What can hang from each mark
letu: pebob vumu
vilam: fogo mavob
vumu: basero fozod letu
basero: giku
mavob: basero
fogo: basero fozod letu
pebob: letu
fozod: vumu

Every row comes from one small tree of marks. The marks that hang from a mark follow it in brackets, in alphabetical order. Every link used is in the known rows. Which tree was each row made from?
Known rows
pebob(letu): [ -2.8 -16.8  -8.3 -16.8 -11.4  -6.6  17.2  -2.7 -16.1   5.7   1.6  -8.6
  -5.5  19.6   5.1   6.2 -28.7 -11.2  15.0  -3.1]
vilam(fogo(letu) mavob): [  3.6   8.5   4.2 -25.8   0.3   8.9  19.6  16.9 -12.8  18.3  17.7 -11.2
  53.4  27.3   9.1  -4.4   4.6  -3.5  23.7  12.2]
basero(giku): [-21.8 -18.5  -8.6  -8.7  -6.0 -11.8   4.0  -9.3  -2.1  -1.7  -0.2 -13.9
  11.3  -9.2  24.1  11.5  -2.7   3.7  -1.9  12.3]
letu(pebob vumu): [  6.1 -24.8 -13.3  -9.4  -2.6 -23.8   7.7 -12.9 -11.3   8.6  -5.8  -4.4
 -15.3  15.4  -7.0  -2.0 -13.3   5.2   7.2 -12.3]
mavob(basero(giku)): [-26.5  -6.6  -8.0  -4.1  -5.6  -5.1  -7.3   5.3  15.9  -2.2  13.3 -18.3
  21.6  -0.1  25.2  15.5  -6.9  -6.3   9.4  13.1]
vumu(basero(giku) fozod letu(pebob)): [-15.7   1.0  16.3  23.8  -7.4   7.1 -12.5  -8.2  12.2 -12.0  -5.8  25.1
 -29.6 -21.2   0.6  13.5   7.9   0.9 -33.1 -10.8]
fogo(fozod): [ -1.4   4.0   4.5  -8.1  -3.7  -3.5   0.2   1.6 -11.4   5.1  -1.7   2.2
   7.9   0.5   5.6   1.9   4.7 -16.2   8.4  12.1]
vumu(basero fozod letu): [ -6.1  15.3  12.3  17.6  -9.8  11.3 -17.7  -5.2  -5.6 -12.3  -7.5  14.1
 -29.6 -16.4 -12.4  10.7   8.8   0.7 -20.2  -4.5]
vumu(basero(giku) letu): [-27.4  -6.7   1.6  10.3  -7.6   1.1  -9.2 -12.2   3.9 -22.3  -9.9  -1.3
  -8.6 -13.5  10.5  10.7  -0.8   7.4 -13.5   0.8]
fozod(vumu(basero letu)): [  4.2   7.6   0.5   6.0  -7.5  10.7  -7.6  -6.3  -2.7 -10.5  -0.8   3.6
 -23.7 -13.6 -11.2  -6.8   4.1   9.8 -12.6   2.1]
pebob(letu(vumu)): [ 13.7 -18.1 -15.3 -16.5  -6.3 -16.6   8.9  -4.1 -11.4  11.3  -7.3  -7.6
 -18.8  16.2  -5.1   3.8 -20.0  -1.3  11.1  -9.6]
fogo(basero(giku) fozod(vumu(letu(pebob)))): [ -7.9  21.0   9.2  22.2   5.3  12.8 -15.5   8.5  30.0  -9.3  -6.2  26.3
 -12.8 -20.6   5.0  -1.6  10.8  -8.2 -17.0   4.7]
fozod(vumu(basero(giku))): [  0.2   3.3  -4.8  11.6   5.8  11.7  -1.4  -5.9   3.6  -9.8   5.4 -10.8
  -3.8 -24.1  -2.3  -9.0   4.6  14.2  -9.5  12.2]
pebob(letu(vumu(basero(giku) fozod))): [ 14.3  -8.3  -8.2   2.8   2.9  -7.3   0.7  -2.6   1.5   5.9  -7.5  -2.4
 -22.8  -3.6  -8.0   5.2  -8.5   3.8  -3.9  -8.7]
letu(pebob vumu(basero(giku) fozod)): [  6.9 -10.9  -3.6  18.0  10.4  -9.6  -4.0 -10.5   7.4   1.2  -6.1   3.5
 -20.9 -13.0 -11.5   0.1   2.9  11.8 -14.4 -11.8]
vilam(mavob): [-11.2   3.0  -3.3 -16.0  -7.8  10.5  22.2   9.9 -16.4   9.9  22.2 -22.3
  34.8  19.4  10.8   7.6  -5.8   9.4  19.5  23.4]
pebob(letu(vumu(basero))): [  9.9 -13.6 -13.6  -4.1   1.4  -9.2   7.6  -4.9  -7.8   1.6  -7.4 -12.5
 -15.3  10.1  -9.2   0.2 -20.3   2.3  10.2  -8.8]
vilam(fogo mavob(basero)): [ -8.4  20.8  -2.7 -10.8   6.5  25.9  17.1  26.8   1.8  30.8  32.6 -21.0
  71.1  27.5   6.8   3.6  -0.6  -2.9  29.3  21.5]
letu(pebob vumu(basero fozod)): [ 11.2  -6.8  -3.7  15.8   8.7  -7.5  -1.9 -10.1  -3.1   1.6  -5.1   1.7
 -23.1  -4.1 -20.0  -3.4  -1.9   8.7  -6.0 -13.6]
pebob(letu(vumu(fozod))): [ 20.9 -10.3  -9.8 -11.3  -6.2 -13.7   3.3  -1.1  -9.1  15.8  -6.7   1.2
 -27.7   8.5 -10.2   6.1 -11.7  -2.1   2.1 -11.1]

Write each row's tree
[  9.7 -14.9  -3.8 -16.3  -3.9 -28.9 -10.2 -10.6 -11.8 -23.2 -15.3 -10.4
 -15.6   2.9   2.2  -7.0   1.3   2.6   8.4  -8.4] => fogo(letu(vumu(basero)))
[ 17.2  -5.6  -8.4   1.0   1.4  -5.7   2.1  -2.2  -5.5   6.4  -6.9  -3.4
 -24.5   2.5 -14.2   2.7 -12.2   1.3   2.0  -9.9] => pebob(letu(vumu(basero fozod)))
[  1.9   1.4   3.2   7.9  -7.4  10.1  -2.0  -7.7  -0.3  -9.8   1.5   9.4
 -25.6  -8.0 -10.9  -8.0  -1.6   6.7 -13.6  -4.0] => fozod(vumu(basero letu(pebob)))
[ 10.5 -18.4   5.4  -6.2  -2.5 -28.1  -8.9 -10.0   1.2 -18.2 -12.2   8.2
 -25.4  -3.0   3.6  -4.1   4.9  -0.6  -7.6 -17.4] => fogo(letu(pebob vumu(basero(giku) fozod)))
[  6.1   6.8  -1.5  -0.3  10.7  -3.8  -3.8   3.2  -1.9   3.9  -7.2   5.2
  11.0  13.0  -8.7 -11.2  -4.8 -12.4  13.1 -14.0] => vilam(fogo(basero letu(pebob vumu(fozod))))
[ -3.1  -7.1   1.7   7.6   3.5 -22.6 -16.4  -3.0  19.9 -26.0 -15.3  12.4
 -24.9  -6.2   9.2  -1.1  -0.7  -1.9  -7.5 -16.9] => fogo(basero(giku) letu(pebob vumu(fozod)))
[-12.7   4.3  -3.0  -3.8   9.1  -0.6  -1.7   3.0   0.8  -4.3  -4.6  -5.7
  30.2   6.4  10.0  -6.3  -5.2 -12.4  14.8  -0.9] => vilam(fogo(basero(giku) letu))
[  4.6  24.2   5.9 -11.3   9.5  24.9  20.3  23.7  -7.3  35.5  20.8  -5.0
  63.2  18.9   1.7  -2.4  12.7  -6.7  20.4  22.8] => vilam(fogo(fozod) mavob)
[  0.8 -18.2 -11.3   8.2   8.6 -12.3   6.0 -14.2  -6.5  -4.8  -5.7 -11.0
 -10.2   6.9 -12.6  -6.9 -13.9  10.1   6.5 -11.4] => letu(pebob vumu(basero))
[ -0.2   3.5   0.5   8.2  -5.5   8.5  -9.6  -6.7   7.5 -11.1  -2.0   5.3
 -21.7 -22.4  -2.6  -3.1   9.0  13.1 -20.7   3.8] => fozod(vumu(basero(giku) letu))
[-24.2  -9.6   5.4   9.5 -10.0   3.4   1.8 -13.4  -6.9 -20.3  -5.3   4.2
 -14.1   7.2  -1.6   3.4 -16.7  -1.6  -3.4 -10.3] => vumu(basero letu(pebob))
[ 16.8  -7.1   1.8 -11.0  -3.8 -25.7 -15.7  -7.7  -9.4 -18.8 -14.8  -1.5
 -24.3  -4.7  -2.9  -4.3   9.7   1.5  -0.4  -9.8] => fogo(letu(vumu(basero fozod)))
[-12.6  16.8  -2.5  -8.5   8.4  24.1  15.2  26.1  12.1  30.4  31.8 -19.4
  73.3  18.6  15.3   7.1   4.7   0.1  21.2  23.0] => vilam(fogo mavob(basero(giku)))
[-12.5   9.7  12.6  21.0  -7.2   8.1 -20.8  -6.4   8.8 -13.1  -9.2  16.5
 -26.6 -29.0   0.0  15.6  16.2   5.4 -31.7  -2.0] => vumu(basero(giku) fozod letu)
[-9.5 33.3  4.3  8.2 20.3 33.4 13.3 27.8 13.2 23.0 18.3 -4.7 67.3  8.4
  6.8 -0.9 10.9 -3.5 16.4 24.6] => vilam(fogo(basero(giku) fozod) mavob)
[ 15.7  29.7   9.6 -10.1   5.3  28.2  13.5  25.3   0.3  37.4  19.7   8.6
  45.4  12.0  -4.3  -5.5  21.8  -3.0   7.3  18.6] => vilam(fogo(fozod(vumu(letu))) mavob)
[ 18.4  14.1   9.9  -8.0   9.7   4.2  -3.6   7.0  -3.5   7.5  -2.7   9.9
  19.8  -0.6  -4.5 -17.8  16.4 -17.9   6.5   0.2] => vilam(fogo(fozod(vumu(basero)) letu))
[ -2.6  -2.6   3.6  10.5  -5.6   7.7  -3.9  -8.1   9.8 -10.1   0.4  11.1
 -23.8 -16.9  -2.3  -4.6   3.8  10.0 -21.7  -2.5] => fozod(vumu(basero(giku) letu(pebob)))
[ 14.1  -2.7  21.7  -2.7   0.0 -10.5  -6.8   0.8  13.5 -19.0  -4.5  26.1
 -16.2 -11.5   9.5 -15.2  16.5 -16.4 -12.0  -6.5] => fogo(fozod(vumu(basero(giku))) letu(pebob))
